Each row was made from one path, in order. Every step used is in the known rows, and no mark comes twice. Write each row's path.
Known rows:
bote > matom > vonoli > dereg > mozo: [ 2.071 -1.682 -1.675 -1.235 -1.375 -2.312 -0.072  4.176 -1.290 -1.693
 -3.685  2.253  2.598 -4.328  0.259 -2.193 -1.115  2.928 -4.813 -0.473]
mape > mozo > dereg > vonoli > matom: [ 2.329  0.021 -6.574 -1.315  5.328 -0.595 -0.524  3.801 -0.370 -2.231
 -2.836  0.370  2.289 -1.387  2.246  1.838 -0.061 -0.111 -4.057 -0.493]
matom > mape > mozo: [ 0.078 -0.286 -4.922 -0.139  0.071  1.114  0.074  1.805  0.860  3.329
 -3.576  2.980  3.498 -0.040 -0.091  0.139  1.418  0.127 -1.503 -0.372]
mape > suba > dereg: [ 0.551  0.718 -5.521  0.404  2.136  0.504 -0.646  2.470 -0.194  2.720
 -0.460  2.143  3.227 -2.077 -0.810  2.435 -1.840  0.757  1.211 -0.772]
dereg > vonoli > matom > mape: [ 1.833  0.901 -4.162 -2.112  3.579  1.453 -0.042  1.248  0.213  3.773
 -4.941  2.316  2.559  1.735  2.592 -4.016 -1.063  2.906 -6.434 -0.937]
mozo > mape: [ 0.087 -0.427 -4.920 -2.962 -0.586  3.138  0.440  1.526  0.761  2.709
 -3.073  1.687  2.776  0.667  0.494 -0.710  0.662  0.601 -4.051 -0.894]
mozo > mape > matom: [ 0.000 -1.244 -4.838 -2.070 -0.960  2.231 -0.961  2.629  0.827  2.150
 -2.965  2.235  3.451  0.055  0.480  1.810  1.817 -0.214 -2.678 -1.023]
mape > suba: [-0.170 -0.030 -5.221 -0.020  1.725  1.857 -1.252  1.226  0.056  2.769
 -1.591  2.040  3.339  0.307 -0.039  1.659 -0.156 -0.587  1.237 -0.513]
suba > dereg > mozo > mape > matom > pozup: [ 0.772 -1.110 -3.432 -1.603 -2.388 -0.822 -2.340  5.579  0.162 -1.967
 -1.257  3.262  3.884 -5.060  0.409 -0.892 -2.182  0.776 -3.832 -1.288]
dereg > vonoli > matom: [ 1.403  0.869 -5.382 -1.338  3.636  1.438 -0.644  1.028 -0.325  1.735
 -3.681  0.908  2.093  1.807  2.999 -2.474 -1.546  1.157 -4.057 -0.595]
mape > mozo > dereg > vonoli: [ 2.199 -0.614 -5.855 -0.176  5.303 -0.071  0.008  3.333 -0.068  0.330
 -2.091  0.236  2.420 -2.314  1.397  2.070  0.796  0.208 -4.218 -0.406]
suba > dereg: [ 0.879  1.703 -5.626 -0.523  1.439  0.908  0.471  1.786  0.129  2.437
 -1.419  1.287  2.454 -1.575  0.028 -0.257 -3.355  1.480 -0.022 -0.508]
suba > dereg > vonoli > matom: [ 2.068  1.622 -5.666 -0.935  4.118 -0.023 -0.129  2.252 -0.590  1.603
 -2.495  0.945  1.906 -0.649  2.255 -1.655 -3.210  2.419 -4.076 -0.797]
vonoli > dereg > mozo > mape: [ 0.374 -1.311 -4.243 -4.181 -2.904 -0.534  0.552  4.374 -0.229 -0.908
 -4.032  2.336  3.466 -2.640 -0.982 -0.593  0.309  0.512 -7.146 -0.161]
suba > dereg > mozo > mape > matom: [ 0.981 -1.352 -4.790 -2.248 -1.930 -1.003 -1.156  5.103 -0.117 -0.225
 -1.775  3.121  4.121 -3.337 -1.082  2.256 -0.051  0.585 -2.789 -0.790]
suba > dereg > mozo > mape: [ 1.038 -0.580 -4.979 -3.186 -1.515 -0.102  0.238  3.881 -0.138  0.272
 -1.892  2.741  3.439 -2.736 -1.015 -0.296 -1.202  1.392 -4.029 -0.670]
bote > matom > mape > mozo: [ 0.401 -0.786 -3.647 -0.395 -0.813  0.776 -0.114  1.702  0.366  2.455
 -3.400  3.680  3.614 -0.804  0.297  0.420  1.181  0.538 -0.437 -1.228]
bote > matom: [ 0.532  0.428 -4.093 -1.167 -0.029  1.907 -0.272  0.623 -0.135  1.702
 -2.559  1.895  2.722  0.179  1.215 -0.689 -1.936  0.539  1.325 -1.174]

Which path is each row?
[ 2.012  0.023 -3.704  0.579  4.750  0.256 -0.074  2.496 -0.073  6.812
 -1.955  3.170  3.270 -2.218 -0.178 -0.388 -0.350  3.921 -5.552 -1.366]
matom > mape > suba > dereg > vonoli
[ 1.501  0.006 -3.911 -1.041  4.172  1.096 -1.178  1.850 -0.111  4.180
 -3.893  3.248  3.280  1.063  1.620 -1.474  0.336  2.184 -5.348 -1.170]
dereg > vonoli > matom > mape > suba
[ 1.624 -1.972 -2.830 -0.266 -0.718 -2.914 -1.267  5.383 -0.718 -1.573
 -3.681  2.026  3.089 -4.206 -0.175  0.076  0.360  1.698 -4.677  0.263]
mape > matom > vonoli > dereg > mozo
[ 1.385 -3.358 -2.963 -1.493 -1.416 -0.210 -1.620  4.629 -0.026  0.042
 -3.186  2.903  3.447 -1.965  0.086 -0.212  2.725  1.751 -5.720 -0.692]
dereg > mozo > mape > matom > vonoli
[ 2.914 -0.978 -3.209 -0.919  4.418 -0.265  0.498  3.477 -0.033  1.926
 -3.207  2.351  3.010 -3.173  1.147  0.824  0.956  2.389 -5.356 -1.617]
bote > matom > mape > mozo > dereg > vonoli
[ 1.961 -2.979 -1.230 -3.124 -2.770 -1.396  0.503  5.030 -0.870 -1.227
 -4.145  2.781  2.739 -4.603 -0.178 -1.968  1.229  3.327 -8.762 -1.070]
bote > matom > vonoli > dereg > mozo > mape
[ 2.087 -2.479 -3.185 -1.157 -0.922 -1.523 -1.052  5.814 -0.268  0.253
 -2.007  2.907  3.312 -4.476 -0.686  0.657  1.040  3.152 -5.588 -0.903]
suba > dereg > mozo > mape > matom > vonoli
[ 1.919  1.941 -4.452 -0.348  3.534  0.246 -1.442  2.767 -0.293  0.049
 -2.002  1.162  1.727 -2.273  3.656 -4.747 -5.306  2.555 -5.136 -1.237]
suba > dereg > vonoli > matom > pozup
[ 1.712 -1.230 -3.089 -1.116 -0.453 -2.019  0.116  4.191 -0.782 -1.062
 -3.794  1.474  2.459 -3.523 -0.129 -2.453 -0.841  2.476 -5.986  0.383]
matom > vonoli > dereg > mozo
[ 3.280  1.352 -4.501 -3.543  5.905  0.606  0.554  3.100  0.220  1.122
 -4.399  1.338  2.319 -0.493  2.265 -2.346 -2.105  3.340 -7.187 -1.126]
mozo > dereg > vonoli > matom > mape
[ 0.786 -0.186 -5.216 -0.156  0.732 -1.414 -1.324  3.636 -0.870  0.439
 -0.405  2.983  4.007 -3.154 -1.497  2.005 -2.079  0.421  1.156 -0.328]
mape > suba > dereg > mozo
[ 0.864  1.604 -4.793 -2.877  0.674  1.714 -0.005  1.340  0.615  1.726
 -4.591  2.820  2.895  1.658  1.398 -2.628 -1.886  1.572 -2.003 -0.703]
vonoli > matom > mape
[ 0.201  1.828 -4.655 -1.494  0.303  1.927 -1.954  1.613  0.365 -2.260
 -2.819  1.524  2.199  0.118  3.393 -4.098 -4.621 -0.027 -0.771 -0.831]
vonoli > matom > pozup
[ 0.048 -2.281 -4.502 -2.427 -1.368  0.894 -1.367  3.269 -0.237  0.850
 -1.981  3.462  4.297 -0.953 -1.137  1.517  1.896 -0.596 -2.843 -0.696]
dereg > mozo > mape > suba
[ 1.450 -1.313 -4.495 -0.609  3.307  1.070 -0.134  3.205 -0.222  5.228
 -1.278  2.244  3.015 -2.463 -0.024  1.290  1.245  2.513 -7.236 -1.555]
mozo > mape > suba > dereg > vonoli
[ 1.842  0.821 -5.894 -2.654  2.496 -0.281  0.094  4.127  0.589 -1.973
 -3.721  2.266  3.160 -1.399  0.579  1.731 -0.427  0.352 -2.066 -0.625]
vonoli > matom > mape > mozo > dereg
[ 1.256 -3.393 -2.433 -1.953 -1.179 -1.506 -0.421  5.723 -0.692 -0.041
 -3.163  3.028  3.390 -4.336 -1.399  0.442  2.808  2.171 -9.056 -0.450]
matom > vonoli > dereg > mozo > mape > suba
[ 0.550 -0.472 -2.746 -0.735  0.623  1.629 -0.778  1.375  0.092  4.177
 -2.685  4.209  3.910 -0.521 -0.114  0.384  0.076  1.564  0.100 -1.790]
bote > matom > mape > suba
